Known rows, with every way that one mark hangs from another
(z317 (z230 (z830 z337)) (z781 z165)): [ 28  -2   1   5   2   4   3  29  -1  25  -9  33  16  -1 -25 -16   6   7
 -30  32  10   1   5   5   1  -2   0   5  17  10   6 -11   5]
(z165 (z230 z830)): [ 19  -3   2  -5  -9   4  -2  10  -6  37  -8   5  23  -1   3 -55  -1   0
  -8   0 -22  -5   0 -11   0  -4  -2  -2   9   7  -4  -1  11]
(z830 z337 z471 (z554 z686) z781): [ 34   5  -1  23  -8   1 -16 -27   0  30 -40  -7 -29  14 -14 -30  15  -3
  -5   9  18   3  -2  -8  -1  10  -5 -12  34   1  -9  14 -21]
(z317 z471): [  0  -5  -7   3   0   6   0   7   8  -9  -3  -9   0   0   9 -11   7   2
   1   3   7   2  -1  -1   9  -2   6 -10   2  -8  -5  -2   0]
(z781 (z317 (z230 z830) z471)): [ 13 -15  -9  -5  -3  15  -1   0   1   0 -26   5  18  -2   2 -50   3   8
 -19  26  10   8  -1  -8  16  -3   9   0   8 -21 -13 -22   0]
(z781 z165 (z317 z230 z471)): [  4 -15  -7   2   5   5   4   4   7 -18 -39   5  -8  -1  -4 -16   5  14
 -17  24  15  -2   0   0   3  -3   6   5  -3 -12 -13 -26  -4]
(z471 (z830 z337)): [  7  -7   3   8  -3   1   7   0   0  -8  12   1  -9  13  -1   0   5  -4
  -4  14  24   4  -1  -3   4  -9  -5 -13  10  -2   7  -5 -12]
(z476 z554): [  5  -4   4  -1   0  -1  -4  -1  -5  -1  12  -3   6  14  -9 -15  -3  -2
   7   2   2  -1   3   5  -7   0  -1  -2   0   7   6  11 -10]
(z165 (z781 (z317 z230 (z471 z830)))): [ -6 -19  -9  11  -5  13   4  -6   7 -36 -28   4  -5  10   2 -11  11  -2
 -14  29  20  -1   9   0   2   3  10  -5   0 -32  -9 -20 -11]
(z337 (z830 z230 z471 (z554 z476 z686))): [ 45  -1 -21  16   2  14 -25  -1   4  18 -61  -5 -41   7  -9 -45  17  10
  -9   6 -45 -17  -2 -11  -4  13  -2   4  15   1 -10  -7 -33]
(z317 (z471 (z830 z554)) (z781 z165)): [  2  -6  -3  16  -2  11 -12  26  14 -31 -58   2 -11  12  -4 -47  13   0
  -8  20  26  -9   2  16  -3   8  -1   5  -5  -3  -4 -16 -26]
(z337 (z830 (z781 z165))): [  8  40   5   4   8   0 -16   7   3  10 -29 -10  -8  -6 -16 -33  11  13
   6   2 -30 -23  -2  10  -4   2  -8   9  11   1 -17 -19  -9]
(z337 (z830 z230 z554)): [ 40   8  -1  12   7   9 -19   5  11   5 -29 -11  -4  -2 -10 -41  10   3
  11  13  -9 -14  -1  -1  -7  -3  -4  16  10  -6  -7  -3 -32]
(z173 (z830 z471)): [ -1 -29  14  -9 -21  15  -9  -1  -9  16  -4   0 -11   1   0 -11   8  -5
   1  -5  12  -3  -3  -2  -5   0  -3  -3   9  17   2  -2  17]
(z471 (z830 z230 z337 (z781 z165))): [ 30  46  17  12   5   4   4   1   9   3 -15  -7 -25  16 -12  -5  12  -2
   4  28  24 -19   1  -4  -4  -7 -16   1  33  -6 -16 -16 -19]
(z230 z165 (z830 z337 z471 z554 z781)): [ 45   3  19   1 -15   7 -17 -20  -4  56 -37  -8 -12  12 -25 -65   9  -5
   7  15  18   7  -4 -26   4   1 -14  -1  32   0 -10 -16 -20]
(z165 z781): [  0 -11   3   5  -3  -2   1  -4   2  -3  -2   3   4   3   0  32   2  -5
   2   2 -14  -2  12   1 -10   8  -1   0   2  -2  -1   3   5]
(z317 z471 (z781 z165)): [ -2   3  -6   5   5   2   1  28  12 -18 -25  11  -3  -1  -5 -13  11   8
 -13  11   8  -4   4  11  -2   7   3  -1  -2   1   0 -10   0]
(z830 z471 (z554 z476)): [ 16 -29  -4   8  -8  10  -7   2   0  15 -42   3 -28  11  -4 -31   7  -1
   4  10 -12   0   0  -8  -5  16   0  -2   5   6   0   0 -17]
(z830 (z230 (z165 z781)) z337 z554): [ 52  -8  14  16   1   1  -6 -22  10  16 -22  -6 -18  14 -16  31   6  -9
   7  22  13   0  10 -20 -12   2 -13  11  16  -8  -2  -4 -26]
(z781 (z165 (z230 z830)) z317): [ 19 -17   8  -9  -6   0   0  -8  -5  18 -45  12  11   0   2 -46  -4  12
 -14   8 -23 -10  -1 -13  -7  -1 -14   6   2   7 -12 -26   9]
(z173 z384 (z830 z471)): [  3 -32   1 -10 -23  21 -30   5 -10  16  -2  -3 -13   3  -8 -21   2 -11
  -3 -14  10  -3  -7  -2  -8  14  -3   0  10  23  11  -1  14]
(z337 (z830 z230 z471 z554 z781)): [ 42  30   7  11   1  15 -22  -5   9  29 -43 -16 -18   2 -23 -80  23   1
  17  17  -3 -18  -4  -9  -7   4  -5   7  34  -5 -16  -4 -37]
(z471 z830): [ -7   4   1   1  -5   6  -2   3  -1 -15  -7  -3  -7   9   2 -19   3  -5
  -1   1   8  -3  -2   1   2  -5  -2  -2  -2  -4   0 -12  -9]
(z317 z781): [ -1  13  -4   6   3  -2   2  15   3  -7  -2  18   3  -3  -9 -11   4   0
 -10  11  12   0   5   9  -3   8   3   1   0  -3   9   2  -2]
(z471 (z830 z337 z554)): [ 21 -18   6  17  -5   5  -4  -3   4  -5 -16  -3 -13  17  -2 -19   6  -7
   2  18  33   4  -2   1   1  -5  -7  -4   8  -3   5  -1 -28]
(z317 (z230 z165)): [ 10  11   0  -2   0   4  -6   6  -5  18 -10   5 -10   0 -19 -12   0   0
  -7   7   8   2   1 -11   4  -8   6  13  -6  -9   2 -16  -4]
(z686 (z554 z476)): [  9 -13  -5   5  -2   3   9  14   1  -1 -21  12 -12  11  10  -2   0  -1
   1  14 -43  -4   5  11 -17  13   2  -6   0  -5  -5  -5   2]
(z173 z476 (z830 z230 z554 z781)): [ 38  28  31  11  -9  19 -29   0  11  16 -30 -20 -14   3  22 -30   3 -19
  22  16  21 -23   0  11  -6   0 -11  24  21 -20 -37   6  -9]
(z830 z230 z337 z471 (z554 z476)): [ 53 -23   1  16  -2  10   5  -1   9  27 -22   3 -38  16 -10 -14  14  -1
   3  31  10  -1   0 -18  -5   6  -4  -6  29   4   0   8 -27]
(z317 (z471 (z830 z230 z781))): [ 15  54   1  10   2  16  -2   8  15 -13 -16 -23 -15  12   3 -45  17  -7
   9  23  25 -16   0  -4   8  -2   1  -6  26 -30 -22  -8 -21]

Rows
[ 19  26   6  16  -3   4   5  20   9  17 -22 -10 -16  14  -1 -50  19   2
  -2  21  15 -15  -2  -2   2  -6  -3 -21  25  -7 -17 -12  -9] => (z317 (z471 (z830 z337 (z781 (z165 z230)))))
[ 21   9  14   8 -17  21 -49   5   2  15 -29 -17 -11   3  14 -41  -6 -22
  16  -4  16 -15  -4  21  -5  18  -8  23  13 -10 -22   6  -6] => (z173 z384 z476 (z830 z554 z781))
[ 24  11  11  18  -5   1  -3 -28   5 -12 -41  -7 -22  17  -6 -39   7  -5
   4  33  43   0  -2   1   4   5 -11  -1  20 -29 -14 -12 -39] => (z471 (z830 z337 z554 (z781 z317)))
[ 14  57  14   6   4   9  -4   2   8  -5 -33 -12 -22  13  -8 -20  10  -3
   6  16   8 -27   1  -1  -6  -3 -14  11  22  -6 -23 -19 -18] => (z471 (z830 z230 (z781 z165)))
[ 42  56 -10  22   6   8 -17  -8   8  13 -60 -12 -37  12  -2 -16   9  -1
  -4  14 -23 -18   4   0   2  22  -3  13  21 -25 -28  10 -31] => (z830 z230 (z554 z476 z686) z781)
[ 36  24  12  10  -5  13 -12 -11   9  27 -38 -13 -21  10 -16 -54  15  -8
  16  20  25 -11  -2 -14  -9   8  -5   6  34  -5 -16   6 -29] => (z830 z230 z471 z554 z781)
[ 12 -29  -8   0  -6  13  -2 -10   4  -5 -28   7  21   0   2 -18   6   3
 -19  25  -2   4   9  -7   7   5   8   0  10 -24 -14 -18   6] => (z165 (z781 (z317 (z230 z830) z471)))
[  3 -11   8  -4  -4  -5   0 -36  -1 -15 -30   3 -13   3  -8  26  -4   1
  -4   7  -9   2   9 -15  -9  10 -10   9  -9 -20  -7 -27  -2] => (z230 (z165 (z781 z317)))
[ 27   6  12  -2 -12   6  -1 -12  -5  46   2   0   3   6 -13 -46  11  -2
   0  16   9   4  -3 -16   6   0  -8 -17  43   6  -6  -5   2] => (z230 (z830 z337 z471 z781))
[  0 -37  21  -7 -20  17 -18   3  -3  12  -3  -1 -11   0  25 -18   2 -11
   6  -3   8  -8  -3   3  -7  -6  -6  -2   7  13 -12  -8  23] => (z173 z476 (z830 z471))
[ 30 -40  -2  14  -6   6   3   0   2  27 -23   6 -32  14  -8 -17  10   0
  -1  22   3   7  -1 -11  -3  11  -1 -14  17   7   5   6 -17] => (z830 z337 z471 (z554 z476))
[ 26 -39  -6  10  -9  16 -11 -14   7  -2 -56   3  18   4  -1 -34   6   0
 -15  29   7   6   8  -4   3  10   6   9   8 -27 -15 -12 -12] => (z165 (z781 (z317 (z230 (z830 z554)) z471)))
[ 34 -14   4  -4  -7   9 -16 -22  -6  17 -60   6   4   4 -18 -55  -6   2
 -13  20  14   7  -1 -18   6  -2  -5  25  -4 -19 -10 -31 -20] => (z781 (z317 (z230 z165 (z830 z554))))
[ 45  -5  15  18  -5   7  -6 -19   9   2 -28  -8 -25  22 -14  13   9 -15
   7  25  23  -4   9 -18 -11  -2 -15   8  14 -14  -3 -14 -33] => (z471 (z830 (z230 (z165 z781)) z337 z554))
[  6 -28  -5   9  -5   0   7 -10   9  -8 -25   1   3   1  11 -15   8   3
  -8  14  -7  -3   9  -8  -5  10   4 -12   4 -22 -11  -4   4] => (z165 z230 (z781 (z317 z471)))
[ 13  -6  -1   7   1   2 -21 -12  -3  -6  -6  -5  -4  15  22  -7  -9  -4
  -3 -10 -19  -8   4  12  -5  -2  -3  -2  -3   0 -12  10  -1] => (z173 (z476 (z554 z686)))
[ 39 -36  13   3 -20  32 -45   5   5  17 -27 -11 -21   8  11 -42   0 -22
  11   2  22 -16  -6  -2 -13   8 -11  16  19  13 -10   2  -8] => (z173 z384 z476 (z830 z230 z471 z554))
[ 39  16  10   5   1   6 -13  -8   8  12 -37 -12 -18   9 -13 -17   2  -6
  10  10  13  -6   0 -19  -6  -3  -9  21   3  -8  -9 -11 -28] => (z830 (z230 z165) z554)
[ 38 -46   8   3 -15   9  -8 -12  -3  38 -17   3   3  11 -10 -46   7  -2
  -1  15  17  13  -4 -18   0  -3  -9 -10  27  18   6  -1 -12] => (z230 (z830 z337 z471 z554))
[ 46  37  -8  18   0  13 -32 -17   5  25 -60 -17 -27   5 -20 -69  22   4
   1   3 -13 -20  -3  -8  -6   7  -5   6  33  -4 -20  -2 -35] => (z337 (z830 z230 z471 (z554 z686) z781))
[ 32 -23  -2  12 -12   8  -9  10   0  36 -45   7   7   8   7 -31   1  -5
  -4  12 -51  -9  12  -6  -9  20  -3   5   8  -4  -8   6  -2] => (z165 (z230 (z830 (z554 z476))) z781)
[ 18   5   2  -1  -4   0  -3  31  -2  28 -29  25  19  -2 -10 -52   3   7
 -21   8 -19 -14   5   0  -9   4  -5   5   6  15  -1 -10  12] => (z317 (z781 (z165 (z230 z830))))
[ 15 -22  -1  -2  -6   6  -2 -18  -5   3 -26  17  21   0  -7  -5  -2   1
 -17  23  -9   3  10  -7  -2   5   0  10   7 -15  -8 -15   6] => (z165 (z781 (z317 (z230 z830))))
[  4 -25   1   9  -3  11  -7 -10  11 -40 -73 -11 -19  16   9 -39   6   7
  -2  18  23  -6  -3   2  -1   2  -9   6  -8 -13 -18 -34 -28] => (z781 z165 (z317 (z471 (z830 z554))))
[ 54  26   7  21   9   1   6 -18  13   9 -40  -3 -36  13  -9 -18   8   1
   6  48  13  -7   1  -8   1  17  -9   7  31 -37 -22  -1 -38] => (z830 z230 z337 (z554 z476) (z781 z317))
[ 15 -18  -4  -6  -1  12  -2   3   2  -2 -43   6  10  -1  -2 -39   2  15
 -22  22   3  -1  -1  -5   8  -4   1   7   4  -9 -17 -34   3] => (z781 z165 (z317 (z230 z830) z471))
[ 23  48  21   1  -7  14 -10   5   2  15  -5 -14 -11  -1  -2  -7   8 -10
  11  11  16 -19   0   3  -2   3  -6  12  26 -15 -22   3   5] => (z173 (z830 z230 z781))
[  7 -20   9  -5 -15  18 -35  12  -2   1   4  -5  -5  -1  22  -4 -10 -16
   3 -13   0 -11  -5  16  -4   7  -7  13   0   3  -8  -2  18] => (z173 z384 z476 z830)
[ 10  33   9  11  -2   0   4  -5   2   2   4  -6 -14  12  -5 -21  10  -6
   4  20  27  -4  -2   1   7  -3  -5 -11  24 -15  -5  -4 -16] => (z471 (z830 z337 z781))
[ 29  -5  11  -8  -6   0  -2 -10  -6  30   3   1   4   4 -10 -10  -3   0
  -6   4  -1  10  -2 -21   8 -10 -12  -1  10   0   2 -22   4] => (z230 z165 (z830 z337))
[ 39  -7  -1  12 -11   9 -25 -38   3  18 -63  -8 -32  16 -16   9  10  -8
  -5  -3  -6  -6  10 -27 -17  11 -11   9  14   0  -9  -8 -19] => (z830 (z230 (z165 z781)) z471 (z554 z686))
[ 43   9   7  10   3   6 -24  -9   9   7 -43 -12 -12   3 -18 -12  11   0
  11   9 -29 -14   8 -11 -15   3 -11  23   5 -13  -9 -18 -29] => (z337 (z830 (z230 (z165 z781)) z554))
[ -2   3  -6   7  -7  13  -6   9   4 -12 -23  -4 -11  12  -7  -8  10  -7
  -6  14   7  -3  10  -8   2  -3   9   0  -5 -24  -4 -24 -10] => (z317 (z230 (z165 z781)) (z471 z830))
[ 23   8   6  15  -2   2  -6  -4  12   6 -77 -11 -13   5  -1 -71  11   8
   1  22  11 -14  -1  -2  -5  11  -5   4  10 -20 -29 -12 -21] => (z830 z554 (z781 (z165 z230) (z317 z471)))
[  1 -18   0  -1  -5   0  -1 -27   7 -23 -32  -6 -11   4   1  12   4   4
  -3   9   1   6   8 -14   0   8  -3  -2  -8 -30 -11 -28  -2] => (z230 (z165 (z781 (z317 z471))))
[ 24 -24  -4  10 -17  20 -57  -2  -3   1 -41 -12 -16   5  24 -13 -11 -17
  -9 -22  -2 -11  -4  19  -5  15  -9  20  -2   2 -15   8   0] => (z173 z384 z476 (z830 (z554 z686)))
[ 35 -37  11  -4 -12   3   3   5  -6  57 -15  14   4   7 -11 -47   8   8
 -13   8 -14  -4  -2 -24 -10  -9 -11 -16  27  34   3 -14  14] => (z781 (z165 (z230 (z830 z337 z471))))
